What can hang from each mark:
K402: K149
K198: K149 K236 K425
K865: K236
K149: K198 K425
K320: K102
K236: K149 K425
K201: K149 K320 K402
K102: K201
K425: K149 K198

Each row was made from one small tree. Brackets hold a mark, then the marks that hang from it, in the order of their numbers. Every link used is in the known rows. Write each row's tree.
Known rows:
(K201 (K149 (K198 K236 K425)) K402): [-20  41   6  -1   4 -13 -29  -4   0  -6  14  11   3  -6 -10  -1   3  40
  -9 -33  -1]
(K149 (K425 (K198 K236))): [  4   3  16  -4   8  -4  17  20   1  16  -5   1  -4  -6   6   4 -18  29
  -7  -9  -8]
(K201 (K149 K198) K320): [  3  40   2  -3 -12 -10 -17  -3  -4 -10   7 -28  -1  -7   5 -12 -10  -3
 -15 -22 -23]
(K425 K198): [  8  -9  18  -2  -5  -7  11   4  -8   2   2 -16   0 -10  17  -9  -1   0
   0  -8 -12]
(K149 K198 K425): [  8   6  10   1   1   2  16   6   3  13   3 -11  -5  -7   7 -13 -10  14
   1 -18 -13]
(K236 K149 (K425 K198)): [ 19  14  -2   7  -1  15   6 -16  -4   0  -2  31  39  -6  15 -12 -20  37
   2  11 -18]
(K402 (K149 K425)): [ -1  31  -8  -7  -3   0  17  19  -2   2   7  10 -12   0  -1  12 -27  34
 -16  18  -3]
(K102 (K201 K320)): [ -2   3 -15 -10  -1   2   4   1   6 -13   3 -16 -21  -1  10   0 -35  -4
 -19   0 -11]
(K201 (K320 K102) (K402 (K149 (K198 K236) K425))): [  5  45   3 -21 -19  -6   1   7   7  -8  17 -12 -22   0  -6  13 -28  15
 -23 -20   8]
(K102 (K201 (K149 (K198 K236 K425)) K320 K402)): [-18  36  -9 -11   3  -8 -20  -2   5 -17  13  -8 -19  -5   0  -2 -32  28
 -26 -27 -12]
(K320 (K102 (K201 K402))): [-14   8 -17 -15 -11   1   7 -10   7  -8  15  -1 -14  -7   5  15  -4   9
 -14 -10  -2]
(K865 (K236 K149)): [ 10  20  -1  13  -1   0   9 -15   0   6 -24  29  16  -2  -8  -8  -2  25
   3   5  -5]
(K201 K320): [ 10  11  -1  -7  -8   2  -6   1   3  -7   0 -22  -9   7  -3  -3 -15 -17
 -11  -5  -1]
(K198 K149): [ -8   3  -5   2   7  -2  -5   9  -1  11  13   6  -7   2 -12  -2   0  18
  -8  -2 -16]
(K102 (K201 (K149 (K198 K236) K425) K320 K402)): [-12  41  -9 -12   4  -8 -10   2   8 -15   9 -10 -19  -7   6  -3 -41  32
 -30 -21 -12]
(K320 (K102 (K201 (K149 (K425 K198))))): [-16  24 -17 -14 -11  -3  18   3   1   3  13  -5 -10 -18  15  16  -9  29
 -23 -10 -29]
(K201 (K149 K198) (K320 K102) K402): [ -4  56  -3 -15 -25 -11 -23 -15   2 -17  20 -28  -4  -7  -3  -4   1   2
 -23 -36  -8]
(K236 K149): [  5  13  -5   3  -1  13  -4 -15  -4   4  -8  18  23   2  -4  -4  -7  21
  -1  11   3]
(K320 (K102 (K201 (K149 K425) K402))): [-22  36 -26 -16  -9  -1   4  -5   8  -6  17   4 -10 -10   2  18  -7  33
 -27 -11 -10]
(K201 (K149 K198) K402): [-10  40   5  -2  -6 -13 -25 -13  -3 -15  15  -5   5  -9   1 -14   6  20
 -10 -23  -2]
(K201 (K149 (K198 K236 K425)) (K320 K102) K402): [-13  58   0 -14 -17 -10 -29  -7   5  -8  19 -12  -7  -4 -14   9  -3  21
 -22 -46  -5]
(K425 K149 K198): [ 13   8  18  -5 -16   5   9  12  -7  10 -15 -23   9 -23  29  -7 -21  13
  -2   0 -33]
(K402 (K149 (K198 K236) K425)): [  3  24  12  -4   3  -8  18  23  -4   8   3  12 -12  -9   6   8 -31  35
  -6  -1  -7]

Write each row's tree:
[ -3  21  -8 -16  -7  -4  -1   0   3 -25  16 -16 -30  -3  12  -6 -44   8
 -23  -3  -4] -> (K102 (K201 K320 (K402 (K149 K198))))
[-19  33 -18 -14 -10  -3   6  -7   6  -4  19  -3 -11 -15   7  10  -6  29
 -22 -20 -16] -> (K320 (K102 (K201 (K149 K198 K425) K402)))
[-14  22 -18 -12   4   0   8   6   6 -16  14   8 -24  -1   7   5 -38  36
 -25  11   2] -> (K102 (K201 (K402 (K149 K425))))
[ -5  60 -21 -15 -18   0  -3   4   6   1   9 -18  -4  -1  -8  15 -11  17
 -33 -12 -21] -> (K201 (K149 K425) (K320 K102))
[-24   5  -2   3  21  -2 -12  25   4  24  11  30  -9   7 -30  18  -6  48
  -6 -19 -11] -> (K198 K149 K236 K425)
[-19  26 -15 -13 -14  -7   0 -12   3 -10  19  -3  -9 -16  10   9  -1  17
 -17 -21 -14] -> (K320 (K102 (K201 (K149 K198) K402)))
[ -6  55  -8 -11 -11  -8 -34  -9   3 -24  12 -16  -2   5 -11  -5 -10  10
 -29 -13   3] -> (K201 K149 K320 K402)
[  8  19   5  16  -3   1   9 -15   0  12 -17  22  13  -4  -7 -14   1  29
   7 -13 -14] -> (K865 (K236 (K149 (K198 K425))))
[ -9  23 -12 -15  -6  -1  -2   2   5 -21  20 -13 -32   1   5  -2 -42  17
 -25  -8  -5] -> (K102 (K201 K320 (K402 (K149 (K198 K425)))))
[ -6  25 -16 -17  -5  -2  -2   1   5 -26  14 -10 -30   2   6   1 -45  11
 -29   6   2] -> (K102 (K201 K320 (K402 K149)))
[-20  32 -13 -14  -5  -7   4  -2   7  -2  14   7 -11 -16   6  17 -11  35
 -19 -23 -12] -> (K320 (K102 (K201 (K149 (K198 K236) K425) K402)))
[-15  33  -2   4  -3  -7 -14  -1  -5   2  12  -2   5 -10   0  -5   6  26
  -7 -23 -25] -> (K201 (K149 (K198 K425)))
[ 17  28  -5  13  -3   5  14  -1   7   3 -24  31  17 -11   7  -5 -19  29
   4   6 -27] -> (K865 (K236 (K425 K149)))
[  2  11   2   6  -2  13  -4 -15  -4  11   0  11  19  -1  -4 -11  -4  26
   5 -10  -9] -> (K236 (K149 (K198 K425)))
[  6  47  -3 -24 -27  -2   7   6   6 -11  20 -22 -22   3  -3  11 -25  15
 -32  -8   4] -> (K201 (K320 K102) (K402 (K149 (K425 K198))))
[  8  46  -2 -22 -25  -1   4   2   7 -11  21 -22 -23   1  -3   5 -24  10
 -25 -16   4] -> (K201 (K320 K102) (K402 (K149 K198 K425)))
[-12  14 -11 -16 -14  -3  13  -6   3 -10  20   0 -19 -13  13  12 -13  13
 -14 -10  -7] -> (K320 (K102 (K201 (K402 (K149 K198)))))
[ 19  16  -4  11   2  17   1 -22  -1  -1  -2  33  38  -6  10 -16 -17  31
  11   2 -17] -> (K236 (K149 K198) K425)
[-15  46 -25 -15   0  -1 -11   0  10 -20  12 -12 -19   0   0  -1 -37  31
 -39  -6  -9] -> (K102 (K201 (K149 K425) K320 K402))
[ -6  11 -13 -13  -2   1  -7  -5   9 -22   9 -16 -24   4   4  -4 -33   1
 -22  -4   3] -> (K102 (K201 K320 K402))
[  7  15   3   2  10   7  -3  11   5   5 -18  36  19 -10   7  14 -30  33
   5   3 -13] -> (K198 (K236 (K425 K149)))
[-10  22  -7 -14   1  -5  -4   7   5 -18  14  -4 -31   0   2   5 -47  23
 -24 -11   0] -> (K102 (K201 K320 (K402 (K149 (K198 K236 K425)))))
[-11  10   2   0  23  -4   2  28   5  24   3  26  -9   3 -21  13 -19  48
 -10  -8 -10] -> (K198 (K149 K425) K236)
[ -5  35  -5 -10  -4  -2  -1   6   4 -10  14  10 -12   6  -7   4 -20  34
 -19   8  14] -> (K201 (K402 (K149 K425)))
[-11  16   2  -1   6  11  -9  21   5  20 -16  19   4  -5  -8  23 -22  40
  -1 -11 -12] -> (K198 K236 (K425 K149))
[  3  27  -5 -18 -22   2 -12 -12  10 -14  14 -23 -12   7 -11   6  -3 -13
 -18 -18  13] -> (K201 (K320 K102) K402)
[-11  48  -1  -7  -3  -9 -12   0   1  -7  13  -4   3  -5  -1  -7  -4  43
 -25 -13  -5] -> (K201 (K149 (K425 K198)) K402)
[ 18  11   6  14   0  -8  21  -4   2   0 -12  25  10 -10  10 -12  -8  21
   6  -4 -24] -> (K865 (K236 (K425 K198)))
[ 11  42   3 -14 -14  -3  -3   5   4 -15  16 -21 -21   6  -3  -7 -34  12
 -24  -9   8] -> (K201 K320 (K402 (K149 K198 K425)))
[-15  24 -22 -19 -11   2  17   1   8  -6  18   6 -20  -7   4  21 -18  28
 -23   0  -3] -> (K320 (K102 (K201 (K402 (K149 K425)))))
[ -8  38 -10  -8   5  -8 -17  -6   6 -25  11   4  -9  -8  11  -5 -40  27
 -24 -18 -15] -> (K102 (K201 (K149 (K198 (K236 K425))) K320 K402))
